(in the rows, 128 means zero)
Known rows, with every step that occurs
gisav/roduse/dozov/zubur: [ 49 137 111 153 107 135 140 161 103 155  96 181 132 194  88 114  96 140
  96 117 182 130 164]
zubur/vasovo/topakeg/betan: [ 72 116 106 123  94 161 105 135 103 123 101 142  94 111 121 107  94  73
  72 143 150 130 113]
dozov/zubur/vasovo: [ 86 117 106 140 102 121 102 159  86 151  95 149 111 158 113 109 107 134
  80 104 158 156 134]
vasovo/topakeg/betan: [ 60 124  99 133 102 165 119 139 117 115 106 162 111 112 112 115  91  71
  82 155 158 117 120]
betan/veba/rozik/roduse: [ 91 126 115 179  96 138 163 143 137 120  95 193 130 176  90 131  73 135
 111 128 148  86 150]
dozov/zubur/vasovo/topakeg: [ 84 111  98 108 116 131  99 138  85 126  93 134 124 123 117  99 102 114
  76 106 160 141 117]
veba/rozik/roduse/dozov/zubur: [ 56 130 105 167 102 143 160 138 115 158  96 185 128 192  95 108  79 143
  89 121 192 105 147]
topakeg/vasovo: [ 95 113 133 157  89 121  87 138 112 143 116 154 134 166 126 144 107 122
  71 125 120 139 127]
betan/veba/rozik/roduse/dozov/zubur/vasovo: [ 85 119 110 146  90 136 134 136  94 156  87 154 106 187 103 113  85 152
  85 113 168 126 147]
veba/rozik/roduse/dozov: [ 53 127 117 177 100 154 164 109 135 153 108 173 103 178  82 112  68 109
  94 104 165  97 140]
veba/rozik/roduse: [ 78 125 124 188  98 137 163 135 136 132 102 192 123 167  98 118  72 116
  96 109 150  94 137]
betan/roduse: [ 80 127 112 146 126 142 128 177 108 126  94 181 117 168  84 146 116 120
 122 114 128 122 144]
roduse/dozov: [ 49 127 101 159 113 154 128 121 125 157 113 155 104 161  80 118  88 100
  97 106 160 128 140]
betan/zubur: [ 57 138 107 172 108 118 134 164 114 146 130 163 146 149 121 140 120 127
 100 117 184 128 148]
zubur/vasovo/topakeg/betan/roduse/rozik/veba: [107  87 112 126  70 153 131 137 120 130  92 161 119 175  86 131  64 108
 100 143 130 113 140]
rozik/roduse/dozov/zubur/vasovo/topakeg/betan: [ 67 116 112 117  94 162 125 134 100 128  91 152  91 143 117  93  87  93
  65 149 178 105 121]
veba/rozik/roduse/dozov/zubur/vasovo/topakeg/betan: [ 61 118 111 133  86 167 141 121 100 137  92 156  96 138 123  97  75  94
  64 146 179 109 120]
zubur/vasovo/topakeg/betan/roduse/gisav: [ 54 134 108 125  91 127 128 157  99 119 103 158  78 132 102 141  89  88
  90 148 147 128 121]
dozov/zubur/vasovo/topakeg/betan: [ 72 118 102 119  95 157 108 146  93 126  96 149 104 120 125 104  96  91
  68 151 168 131 118]
roduse/rozik: [ 60 104 107 187  89 130 145 126 128 153 118 168 149 148  81 136  70 106
 108 114 149 144 126]
vasovo/topakeg/betan/roduse: [ 72 126 109 124 118 165 128 168 103 110  91 174 107 141  97 138 110  95
 109 150 140 109 130]
rozik/roduse: [ 85 123 123 164 116 127 140 156 133 118 102 187 112 174  90 112  93 116
  96 114 150  88 138]

Rows
[ 51 129  95 121 117 162 137 158  93 142  87 173 120 172  96 117 102 128
  96 147 186 114 145] => vasovo/topakeg/betan/roduse/dozov/zubur
[ 76 122  92 147  79 160 140 135 101 136  91 161 132 135 117 134  75 127
  95 154 160 132 139] => dozov/zubur/vasovo/topakeg/betan/veba/rozik
[ 95  93 104 136  74 157 142 142 132 124  94 179 133 178  79 136  61 108
 107 151 134 104 145] => vasovo/topakeg/betan/roduse/rozik/veba
[ 59 129  97 142  97 160 160 137 113 136  84 181 130 178 100 111  74 140
  91 159 197  89 149] => vasovo/topakeg/betan/veba/rozik/roduse/dozov/zubur
[ 72 111  98 107 117 141 102 123  86 137  95 128 115 129 109  95  95 111
  76 103 167 138 119] => roduse/dozov/zubur/vasovo/topakeg
[ 78 115 105 120 115 124 106 133  92 128 114 124 127 111 127 113 111 108
  81 100 167 135 117] => betan/zubur/vasovo/topakeg
[104  88 104 122  70 149 134 149 112 132  85 169 130 186  91 127  67 127
  96 149 145 114 145] => dozov/zubur/vasovo/topakeg/betan/roduse/rozik/veba
[ 81 119 115 116 111 163 118 164  93 116  89 161  93 140 106 131 112  95
  99 139 134 120 127] => zubur/vasovo/topakeg/betan/roduse
[ 86 121  96 112  96 159 125 149 105 113  80 157 107 163 101 117  90 131
  90 172 169  93 147] => rozik/roduse/dozov/zubur/vasovo/topakeg/betan/veba
[ 50 136 105 149  99 141 136 156 108 131 125 158 138 123 134 132 114 101
  85 153 196 113 135] => vasovo/topakeg/betan/zubur
[ 47 135 124 163 104 144 138 136 120 152 110 169 106 182  77 120  88 107
 104 100 153 128 160] => gisav/roduse/dozov
[ 67 125  92 146  79 169 145 120 102 146  92 154 123 142 111 130  69 124
  94 151 169 128 141] => roduse/dozov/zubur/vasovo/topakeg/betan/veba/rozik
[ 56 130  99 141 121 146 138 165  97 154  89 179 125 192  86 125 106 145
 106 124 178 123 154] => betan/roduse/dozov/zubur
[ 94  99 119 167  65 131 144 144 142 138 105 186 144 199  72 132  57 122
 111 120 131 120 164] => gisav/roduse/rozik/veba
[ 55 138 112 167  95 100 147 153 132 118 112 183  98 161  89 129  75 106
  90 129 161 100 130] => rozik/roduse/gisav
[ 59 130 114 171  88 168 169 118 137 143 100 176  99 182  85 122  66 113
  97 140 168  84 149] => topakeg/betan/veba/rozik/roduse/dozov
[ 79 121 110 146  80 147 138 138  95 155  85 156  95 181 111 112  83 141
  79 136 174 122 146] => topakeg/betan/veba/rozik/roduse/dozov/zubur/vasovo
[ 97  95 107 154  69 154 145 152 136 134  98 188 128 194  76 144  64 115
 111 151 132 107 154] => topakeg/betan/roduse/rozik/veba
[ 57 127 108 152  95 174 164 109 132 134  97 169 104 165  88 115  64 106
  94 141 169  79 140] => vasovo/topakeg/betan/veba/rozik/roduse/dozov
[ 84 112 100 114 106 143 129 119  95 127  83 141 122 146 107 103  81 135
  84 117 170 114 129] => betan/veba/rozik/roduse/dozov/zubur/vasovo/topakeg
[ 68 121 113 145  90 167 153 105 121 137  95 153  89 162  95 110  66 108
  85 131 164  90 136] => zubur/vasovo/topakeg/betan/veba/rozik/roduse/dozov
[ 58 121 114 119 110 174 126 133 100 142  96 145  76 156  91 122  97  93
  91 125 152 118 131] => zubur/vasovo/topakeg/betan/roduse/dozov
[ 73 128 120 154  84 128 116 158  92 152 122 137 101 139 137 126 117 110
  75 125 172 144 136] => topakeg/betan/zubur/vasovo
[ 65 133 109 151  72 123 155 130 121 114 102 167  93 140 106 130  57 104
  83 152 161 100 124] => zubur/vasovo/topakeg/betan/veba/rozik/roduse/gisav
[ 58 125 115 119  89 160 120 141  91 134  94 149  96 141 115 102  91  92
  71 142 169 128 132] => gisav/roduse/dozov/zubur/vasovo/topakeg/betan
